What can hang from each mark
vulekam: gitidi
famoku: lofivu
bezus: loged mena zefigim
pala: mena
vuli: bolo gitidi
gitidi: vulekam vuli
sopasi: vaket zuzo
loged: bezus bolo
bolo: loged vaket vulekam
lofivu: bolo famoku
dibo: gitidi
vemip: sopasi
zuzo: sopasi
mena: bezus pala

Each row was made from one small tree. The marks that hang from a mark follow it in brackets, in alphabetical order. Every link used is in the known rows. Write each row's tree.
Known rows
mena(bezus(loged(bolo(vaket)) zefigim) pala): -14  -5   4  34  -7 -53  20  18 -23 -41  12 -13 -23  30  -2  13  17 -37   5  22 -10 -21 -28   9  49 -41   9  -1  23   8  69  35  14 -33 -13  -5 -13   6  -5 -31 -13  -5  -2 -12 -20  -1  26  -2  42  12 -18  20 -29 -30
pala(mena): -21  19   8  -7   4  42 -30   1 -19  22  -2   1  33 -51  -8  18   7  28   5  20 -16  12  37  -9  14 -24 -27  26  -3 -20  -7 -26 -23  24 -23 -38  23   8 -18  -6 -25  -3  15 -19 -13 -12   1  19   3   3  11 -12 -15  10
vemip(sopasi(vaket)):   1  -9  11 -14  13  14  -8  -8 -13  32  -2   1  10 -28   6 -11   4 -14   5 -14  26  -4  37 -11 -14 -14 -63 -13  23 -29 -22  12 -21  10 -20 -62  25   0  -4  -3  12 -24  27 -16 -41 -31  28   1 -11 -26  27  -5  16  30
bezus(loged(bolo(vaket)) mena zefigim):   1 -28   1 -13   5 -21 -11  -9 -14 -11  17  11 -18  26   1 -17  -6 -29  10  47  16  19 -62  23  22  -6  23 -54  46 -18  10   6  53  21  16  56 -21  20  31  26  -8   1  19 -10 -16   1  34  22  65 -15 -11  16  -7 -20
dibo(gitidi(vulekam vuli(bolo))):   5  55 -24   6 -31  12  -9  20  12  50 -25  18  20  -1  -8  36 -21  12  -8 -42 -43  10  24 -33  19  -4 -33  55 -21  -4 -19  21 -16 -24  14  29   0 -17 -18 -22 -51 -26 -32 -14  -9 -19 -53  15 -21 -21  18 -21  30  12
vulekam(gitidi):  10  11 -10  -4  -9   9  -9 -12  10  -5  -1  -1   1 -14  -9 -23   7  -2  -9  -3  11   4  42   6  -7  12 -41   3 -20   2 -16 -20 -29 -17 -19 -40  29  -5  -9  -1 -29  12 -13  -8 -20 -20 -42  21 -11  26 -18  -6  -1  11
zuzo(sopasi(vaket)):   6  -4  14  -8  12  24 -26  10 -11  17 -31 -22   6 -35 -21  -2  16   8  -2 -33  29 -20  48 -19  15 -30 -44 -20   4 -51 -24   3 -18  20 -44 -43  16  -4 -18   7 -11 -16  11 -25 -14  11  46  14 -16   1  12  -9  13  59
gitidi(vulekam vuli(bolo)):  -4  43 -18   3 -26  21 -11  36  -1  35 -39 -15   7   2 -24  74 -13   5  -7 -10 -41  -6  26 -37  35 -10 -33  45 -16  15 -20  16   8 -17   1  45   1  11 -16 -22 -52  -8 -23  -1   8 -25 -23  -6 -23 -33  38 -29  36  56
bezus(loged(bolo) mena(pala) zefigim):  -6 -12  -1   0  -4 -46 -12  -8 -21   0  13  -3 -31  28 -14   2   3 -49   8  51  14  13 -60  13  44 -17  10 -34  36 -33  28  24  52   1  10  35 -24  19  20  13 -39 -17   6  -1 -26 -20  30  16  54  11 -10  23 -24 -20
lofivu(bolo(loged vaket vulekam)):  13 -14  38 -16   7   3  37  10  27 -10  -3   4   9  21   7 -32 -26   5  -1 -25   4 -13 -17   9 -26  40  32 -24 -12  16 -21 -21 -21  -8  28   9 -13 -19 -19  17  65  -4  19  37  35  34 -18 -11 -19   4 -24   8   9  -3
famoku(lofivu(bolo(vaket))):   6 -10  10 -35  21 -16  -4  43   7  28 -14 -15  -1   8 -22  32  -9   5  -1  -4   6  17  20 -10 -12  19  16 -14 -10  32  13  -5  -5 -12   5 -10  14   7   4  29  38  15   0  16 -13 -13   9 -10  -4   9 -18  -3  29   5
lofivu(bolo):  -6  -2  24  -8   5  -3 -10  30  -9  14   3 -12  12  16 -21  13  -3 -14  -6 -14  -2   6  15   1  -4  24  13 -10  -1   2 -22   1  -8 -15   0   6  32   4   0  14   3   6 -28  -1 -16 -30  -5  13 -29  19 -16  -9  -4  19
bolo(vulekam(gitidi)):  30  17 -18  -4   8  -5   4 -11  35 -21   7   3  13 -16   7 -31   6   4 -10 -13  14   7  15  -8 -17   4 -24  16 -29  -3 -26 -26 -33   7  -7 -38  -1 -14 -29   2  -2 -13  22  -1  14   7 -34   6 -14  28  -4  -4  -4  -2
bolo(loged(bezus(zefigim)) vulekam(gitidi)):   8   4  12  21 -15   7  33 -61  27 -46  13  15   5 -17  13 -57   2   4  -7 -26  21 -17  -7   8 -39  10  -4  13 -26  14 -35 -27   1  10   4 -20 -25 -16   3 -24  10  19   5  14  46  27 -33  -5 -25  -9   5   6  -7 -34
vulekam(gitidi(vuli(bolo))):   4  25 -17  -2 -15  27  -5   1  12  14 -10  -2  -4  -4 -10  21   1   9  -5  -5   1   6  53  -2  12   3 -58  13 -24  22 -19   3 -11 -27  -5  -9  12   4  -8 -20 -52   6 -32  -3  -7 -13 -50  10 -24  21   5 -12  22  25
vemip(sopasi(vaket zuzo)):   1   4  13 -29  12   9  -3 -41 -24  50 -10  -3  12 -24  11 -16   8   0  13 -35  35   2  44 -25  -8 -24 -73 -22  22 -50 -26  32 -14  30 -16 -76  17   8  -5  -7  22 -42  37 -43 -58 -18  53  14 -23 -16  32   1  27  29
vemip(sopasi):   2  -9  17  -6  19   8 -12  12  -4  21   4   7   6 -27   2   0   3 -17   2  -5   6   3  43   2 -18   1 -48   6  17  -7 -22  -1 -18   1  -9 -53  28  -4   4   8   1 -20  16  10 -35 -39   8  -1  -8 -24  24  -4   1  28
mena(bezus(loged(bolo(vulekam(gitidi))) zefigim)):  11   1  -9  36   1 -32   9   1 -14 -59  34   4  -4   5   4  -7  22 -28  -7  12   1  -6 -21   2  20 -31  19   5  14  22  18   7  10  11 -15  -1  -9   6   7 -27  -8   9 -10 -30  -5 -13   2  14  17   8 -13   7 -12 -33
loged(bolo(vulekam)):   9   1 -25   4   3  -7 -15  -8  -2  -7  -9   6   0  14   4 -18  11  12  -9  -1  -2  -5 -12 -22 -11   3   0  21  -6 -35  15   9  -9  16  -3  -7   5  -2  -8  14  21 -28  18 -15   0  -1  17 -13 -11 -10   2   1 -30   2
vuli(bolo(vaket) gitidi(vulekam)):  23   7  -6  36  -9  13  -5  17  -3  32 -40  -1 -12  42  -3  44  27  28 -27   5 -46  -4  42 -27   2   0  13 -15 -26  20   1  18 -29 -52 -15  38  18   2  -6 -25 -28  12  55  -9  -7  15 -23 -35 -19  17  20 -10  26  73
pala(mena(bezus(loged(bolo)))): -21   9   2   5   6  33 -24  12 -46  -3  23  -7  22 -56   7  37  11  17   9  34 -29   2  13  -4  34 -46   8  31  19  -4  31 -13 -13  36 -26 -18  12   8  -2 -20 -22  12  -5 -23 -12 -20  13  20  18   0   4  -6 -19 -11
bezus(mena(pala) zefigim): -13   7   7   9  -9 -37   2 -15   6  15  -3   4  10  19 -18 -10   2 -47   2  22  11  13 -16   8  31 -18 -22 -46  11 -20  -1   2  33 -14   4  -2   0  11 -11   4 -42  -7   0  -2 -29 -12   8  16  34  17   7   8 -23   4
bezus(loged(bolo) mena zefigim):  -1 -20   3  -2   3 -25 -21 -11 -20  -4  19   8 -16  15 -11   0   4 -37   6  47  15  22 -50  13  28  -9  20 -39  43 -25  -1   9  58  31   9  52 -13  25  37  22 -28  -2   0 -15 -22 -23  31  29  52 -11  -9  12 -11 -13
famoku(lofivu(bolo)):   4  -5  12 -23  20 -21 -13  41  -6  37 -10 -20   1  -2 -34  45   3  -5  -6  -5   5  22  31 -17  -5  16  16   0 -16  23   3  -1  -1  -2  -3 -16  23  11   8  25  20  12 -19  11 -19 -39   6  -5 -17  12 -16  -5  27  13
bezus(loged):   9 -14  19  -6  26  -2 -20  28 -18  -2   2 -29 -17 -27 -14  25  20 -13   4  24  11  15  20  11  26   1   3  21  11 -15 -10  -1  -8  10 -16  11   4  13  14  13 -24  -5  10   3  -8 -29   7  22  30   0 -24  -4  10  21
loged(bezus(zefigim)): -29   2   7  26  -5  -4 -11 -26 -19 -23   7  -3  11  -3 -10  -3  25  -3  -1  -8  10  -2   4   8 -14 -16  -4  16   8  -6 -17   8  25   0 -18   5  16  15  27 -17 -32  29 -23 -28  -4  -9  28   9  -6 -23  29 -17 -27  -6
bezus(loged(bolo) zefigim):   0 -15   7  21   5 -30 -17  -4 -29 -25  10  -2 -32  26 -21   4  21 -23  -1  27  12   8 -28   3  21  -8   6  11  26 -14   7  32  38   7 -11  25  -6  26  30  -1 -13 -14  11 -33 -19 -28  26  18  28 -17 -20  10 -14 -14
bolo(loged(bezus) vaket vulekam(gitidi(vuli))):  14   6  -5 -20 -11  32  39 -28  44 -42  -1  10  -5 -26  40 -51 -36  29   6 -28  12 -26 -10  21 -35  17 -20  20 -26  23 -18 -32 -11   1  28   0 -38 -26 -13 -15  33  19  14  41  66  70 -29 -19  -8 -25   8   3  13 -33
bolo(loged(bezus(mena)) vaket vulekam):   4 -21  15 -18   4  26  34 -34  34 -16   2   9  16 -29  41 -53 -22  22   9 -10  10 -17 -27  19 -36  14  27 -26  -3  -2 -13 -43  -7  25  28  18 -37 -25  -3  15  46  19  32  50  57  65   3 -20  19 -29  19   4   3 -15
pala(mena(bezus(loged))): -21  10  14   7  13  33 -21  22 -35  -4  23 -13  30 -69   2  41  13  12  10  31 -25   7  30   1  38 -46   1  27  14   4  13 -23 -21  36 -29 -25  12   8  -9 -21 -31  13   0 -17  -7 -19   6  26  23   7   4 -11  -9  -4
lofivu(bolo(loged vaket) famoku): -13 -26  23  -8  -1  24  20  20   6  28  -3   3 -12  13  -2 -13 -41  -5  18  -9  -1  -8  -7  38 -16  74  45 -22   6  21 -21  -9   0  -9  20   7  14 -10   5  29  58   6 -57  35   6   0 -16  -1 -21   3 -56  10  29   8
loged(bezus(mena(pala)) bolo(vaket)): -36 -17 -29 -20 -23   7 -16 -30 -17   5   0   0  -9   9  25 -21 -13  13  11  19  -6 -17 -45  14 -14  -7  12 -22  24 -37  57  10  18  -6   7  32   1  -7  22  17 -11  23 -13  10  -3  24  44 -17  18 -12  33   3 -46 -21
loged(bolo):  -9  -5 -13   8  -8   3 -26  -4 -22  10 -15   2  -5   9  -6  -7  14   9  -6   6  -8  -6  11 -13  -1  10 -10  16   3 -33  25  17  -2   0 -12  -5  26   4  10  15   3  -8 -11 -21 -26 -20  16  -3  -5 -18  -7   0 -29  13

Write each row's tree
 32   3   0  49  19   5  -8   2   1  23 -16  -1  -8  30   0  39  58  28 -30  -2 -17  12  56 -28  -4 -11  16 -13 -38   3 -17  22 -32 -26 -14  11   9   4  -7 -27 -21 -14  61 -10   3  12 -17 -38 -35  47  17  -7  11  61 => vuli(bolo(vulekam) gitidi)
-14 -19  26   5  -1  19   7  17  -8  35   3  -2  -8  -1 -16   4 -26 -18  12  -8  -1  -4   6  27  -8  71  44  -4   0  13 -33  -3   5   1  13   5  26  -3  13  21  35   0 -77  28  -2 -31 -19   5 -38   8 -52   6  23  16 => lofivu(bolo(loged) famoku)
  5 -15  21  -4  15 -20 -11   0  -9  -2  22  -1  -4  -7 -14   7   7 -47   7  39  23  31 -28  20  33 -13  12 -41  34 -10 -28  -8  47  27   4  40 -15  24  24  17 -41   4   7  -6 -15 -24  15  37  57  -2  -9   3   7   2 => bezus(loged mena zefigim)
 28  -4 -23 -27   9  -6  -7  19   5 -30   7  -6 -36   4  15  -5 -16   5   7  15  10   2 -34   9  10   2  -5  26  10  -7  16   8   5  12  10  27 -28   0   1   9   6 -21  28   3  17  19   5   4  25  -5 -19   8   5 -20 => bezus(loged(bolo(vaket vulekam(gitidi(vuli)))))
-32 -24 -29 -18 -16  24 -25 -31 -18   1   7   7   3   0  29 -24 -12  21  10  17  -3 -10 -37  16 -28   1  21 -24  30 -29  38  -2  21  14   5  43   9  -3  37  25   0  37 -19  -1  -2  20  44  -7  15 -29  34  -6 -35 -15 => loged(bezus(mena) bolo(vaket))
-26  11   7  23   1  16 -19   2 -43 -19  25   5  23 -36  -2  25  17   5   7  34 -23   4  -1  -2  35 -51   5  18  23   4  21  -4   9  33 -24 -17   6  17   1 -29 -22  10  -1 -40 -15 -16  17  23  22  -3   6  -1 -24 -26 => pala(mena(bezus(loged(bolo) zefigim)))
 -6 -18  32 -12   7 -14  15  10   4  10  -6  -5  -6  10 -18  14 -11   6   1 -14  10   4   1   0 -26  21  29 -14  -9  41   6  -3  22  -8  13   0  -2   7  24  10  47  36 -13  23   8   1  12 -15 -12 -15 -11   6  26 -18 => famoku(lofivu(bolo(loged(bezus(zefigim)) vaket)))
 10  -6  10   4 -13  12  49 -57  45 -60   7  22  -1  -1  30 -79 -14  18   0 -23  21 -22 -26  21 -49  14   0  -8 -19  24 -21 -33  -6  -3  14 -14 -37 -24  -5 -17  39  25  28  23  55  67 -30 -13  -1 -13   5  11  -1 -46 => bolo(loged(bezus(zefigim)) vaket vulekam(gitidi))
-24 -19  32   0 -20  11  33 -40  11  -9  -7   8  -3  -4  16 -43 -16  -1  13   5   9 -21 -20  31 -10   9   1 -38   8   1   8 -15  20 -17  18  14 -20 -10  10  -2  12  34   4  38  19  44   4  -9  27 -30   8  13 -12 -16 => bolo(loged(bezus(mena(pala) zefigim)) vaket)
  5  20 -19  -9 -15  28   1   1  19   7 -12   2  -7   6   0   9  -6  15  -2  -6   0   2  42   4   8   4 -57   5 -21  26 -11  -2 -17 -33   1  -5   7   0 -13 -18 -37   9 -15   1  -2   6 -47   7 -14  19   4 -10  23  20 => vulekam(gitidi(vuli(bolo(vaket))))
-12   6  19  41   3 -52  17  23 -21 -35  15 -24  -9   4 -15  30  28 -49   1  19  -6 -12   0   9  59 -45   1   9  14  14  38  24   8 -29 -20 -15  -8  10 -13 -37 -38  -3 -11  -7 -18 -20   8   7  34  23 -15  11 -17 -10 => mena(bezus(loged zefigim) pala)
-25   1 -31  12 -17 -29  -7 -46  -7 -20  18  12   1  26  14 -28   2  -9  -2   8   5  -7 -70  -6 -13 -27  18 -11  16 -36  26  18  45  16  11  22 -18   3  16  -2 -16  -4  -5 -13  10  15  43 -16   1  -7  44   4 -58 -41 => loged(bezus(mena(pala) zefigim) bolo(vulekam))
-34  -2  -3  -8  -8   5 -16 -16 -14  17   7 -18  11 -28   4   8   5 -10   7  10   3  -1  -2  14   2 -14  -2  -6   9 -30  10  -5   7   0  -7  14   9   1  15   5 -51  27 -29  17  -3  -7  21   2   9   5  34 -10 -30   5 => loged(bezus(mena(pala)))
 17   8 -37   2  -8  -5 -11 -23  10 -17  -1  12  -3  12   9 -36   3  12 -11  -3   4  -6  -9 -17 -20   8 -13  18 -16 -22  11   1 -14   8  -5 -21   7  -9  -9   9  12 -20  11 -16   1  -1 -10  -6 -17  10  -6   4 -25 -12 => loged(bolo(vulekam(gitidi)))
 10  40 -16   5  -4   8  -3   9  22  37  -9  25  20  -4   7  17  -1  20  -3 -43 -16  21  32 -19   8 -10 -31  36 -21 -10 -20  21 -20 -14  19   9 -11 -18 -19 -19 -28 -40 -15 -11   1   3 -43  11 -16   1  11 -15  18   0 => dibo(gitidi(vuli(bolo(vulekam))))
 19  -8  25 -20  19 -18  14  22  15  24  -8 -10   3  -9 -21  24  -7   2  -6 -17  11  13  17 -21 -18  26  27   5 -27  28  -8 -14  -6  10  13 -16  -5  -2  -1  22  54   3  -1  36  16 -12  -6 -20 -24   4 -20   6  33   0 => famoku(lofivu(bolo(loged vulekam)))
-30 -29  17  -7  -6  31  16   7  -5  17   7  -3 -11   3   7  -9 -38   1  20 -13  -1 -15 -20  45 -31  68  57 -11  11  23 -19  -5   9  -5  18  22  15  -9  23  21  45  25 -71  33  15   5  -5  -6 -31  -8 -34   4  18  -5 => lofivu(bolo(loged(bezus) vaket) famoku)
 26   5  -5 -28  19 -29   0  28  23  16   1 -11   3  -2 -22  22  -6  -1 -11 -15  13  23  15 -21 -22  14  11   2 -29  33  -6 -16 -12   6   4 -28   5   1  -8  21  27   3  -4  13   2 -20 -14  -8 -28  32 -15  -1  27  -9 => famoku(lofivu(bolo(vulekam(gitidi))))
-30  25  11  28  -2  22  -9   0 -27 -10  17  10  47 -41  -5  16  17   9   3  17 -25   3  27  -7  29 -53 -15  11   9  14   4 -21  -6  24 -27 -41  19  12 -18 -37 -23  16  -5 -40 -18 -12   6  23   8  -2  19 -12 -21  -9 => pala(mena(bezus(zefigim)))
-43  -4 -22  14 -28 -20 -19 -45 -27  -2  10  10  -5  22   3 -15   6 -15   4  16   0  -9 -50   3  -4 -18   6 -15  25 -35  36  26  51   0   2  27   3  11  33  -2 -36  15 -32 -17 -16  -6  48  -4   4 -15  37   4 -55 -27 => loged(bezus(mena(pala) zefigim) bolo)
 32   7 -19 -22   9  -3  21  -6  49 -32  -1   8   6   0  23 -51 -11  17  -3 -16  12  -1  -5   7 -26   7 -20  -7 -24   9 -12 -34 -39  -4   3 -33 -12 -21 -37   9  25  -8  49   5  23  48 -29   0  10  23  -8   1   1 -14 => bolo(vaket vulekam(gitidi))
 10  -5 -23 -21   9  -1  13  21  32  -2  16   7  -4  23   9 -25 -42  -4   9 -17   6   8 -34  28 -30  55  37 -16  -3  29 -30 -17 -12   1  18  -9   7 -17 -18  27  43 -15 -33  12  14  10 -27   5 -31  43 -38   3  21 -15 => lofivu(bolo(vaket vulekam(gitidi)) famoku)
 14   3  -8   2   5  18  13 -19  31  -2 -11   7   6  19  14  -9  18  36  -9  -5   2   2  21  -7 -21  -1  -6 -24 -25  21  -8 -11 -41 -21  -3 -15 -14 -12 -21  -6  -3  -7  38  12  22  29 -47 -14 -11  42  16  -3  14  19 => vuli(bolo(vaket vulekam(gitidi)))
 20  -6   2 -37  30 -27   6  41  23  16  -9 -12   6   9 -14  24 -12   8  -4 -13   9  20   1 -16 -21  13  24  -5 -17  31   5 -11  -9   3  13 -14  -4  -2  -9  30  53  -1  19  21   9   3   9 -19  -7  12 -10   0  28  -5 => famoku(lofivu(bolo(vaket vulekam)))
 19   0   4 -27  27 -28  -4  37  11  23  -5 -15   8  -1 -24  34  -1   0  -8 -14  10  24  15 -25 -15  12  23   5 -22  23  -4 -10  -4  10   6 -18   5   5  -4  24  36  -5   4  12   2 -22   6 -15 -22  16  -8  -3  25   2 => famoku(lofivu(bolo(vulekam)))
 11  -7 -26  -8   3  -4  -3  -4  12 -16 -15  11  -3  26  20 -38  -3  25  -1   0  -4 -11 -26 -11 -16   5   2   7   1 -24  28   2 -12   7   6  -3  -4 -10 -14  19  45 -24  38  -9   8  33  21 -17   6 -13  -1   3 -24  -7 => loged(bolo(vaket vulekam))
  3 -22  14 -14  11  12  32  15  25  11   3   5  -6  15   8 -24 -43  -2  15 -18   5  -7 -31  28 -24  68  57 -14  -2  22 -29 -17  -5  10  31   4  -8 -18 -12  29  75 -15 -28  41  32  19 -17 -11 -26   7 -47  13  28  -6 => lofivu(bolo(loged vaket vulekam) famoku)
 26  -2  19  41 -19  26  14  -1   2  35 -45   4 -18  34   0  28  18  31 -26   0 -44 -18  47 -22  -1  20  19 -20 -34  23  -2  10 -30 -52  -6  37   5  -6  -1 -28  -4  18  54  18  10  27 -40 -43 -22   0   7   2  37  71 => vuli(bolo(loged vaket) gitidi(vulekam))
 24 -10 -10   3   5 -34   5 -14   7 -55  16  11 -32  38   2 -34   5 -12  -1  18  21   6 -58  10  -1  -6   7  -1  16   0   8  12  26   7   3  14 -30   8  11   1  13 -19  43 -25   7  17   8  11  33  -2 -22  19  -9 -40 => bezus(loged(bolo(vaket vulekam(gitidi))) zefigim)
 -8  14 -51  -1 -19  11 -16 -27  -5 -33  13   5  -8  -4  22 -17  -7  21  -3 -14   0 -15 -27  -8 -30  -8 -13  46  -8 -18  13   9  11  13   3  11   0  -5  17  -9 -11   6 -24 -18  23  12  12 -15 -34 -17  33 -10 -31 -32 => loged(bezus bolo(vulekam(gitidi(vuli))))
  6  10  10   0   1  32  24  10  24  13 -29   1  -3   5  10  22  -8  29   4 -14  -8  -8  28  -5  13   1 -25  10 -20  21 -15   4  -2 -10  25  25 -31   0 -22 -17  10 -14  15  30  38  35 -21 -24  -7 -22  16  -6  33  30 => gitidi(vuli(bolo(loged vaket vulekam)))
  6  48  -8   9 -37  19   6  10  15  48 -29  23  17  -6  -5  27 -26  13  -7 -45 -43   1  27 -28  15  10 -29  53 -25  -2 -20  15 -18 -26  21  29  -8 -22 -14 -23 -36 -21 -33   3   3 -12 -63   9 -23 -32   8 -14  35  11 => dibo(gitidi(vulekam vuli(bolo(loged))))
 -6   4  -1  41  -1 -61  17  13 -18 -47  16 -14 -17  22  -3  14  23 -42  -1  18  -8 -18 -32  -5  46 -46  14  15  15   4  56  31  14 -17 -11  -9 -21   6 -14 -35 -14 -22   4 -15  -8  -8  22  -7  27  19 -10  17 -32 -31 => mena(bezus(loged(bolo(vulekam)) zefigim) pala)
 -4 -12  -2  23   8  -7 -10  26 -36 -19  19 -17  -1 -17   3  30  25 -15   0  18 -12 -10  12   3  32 -21  24  16  23   4  36   8  -8  10 -23   9  12   5  16  -8  -8  14 -25 -12 -16 -28  17   9  20  -7 -17  -2 -11   0 => mena(bezus(loged(bolo)))
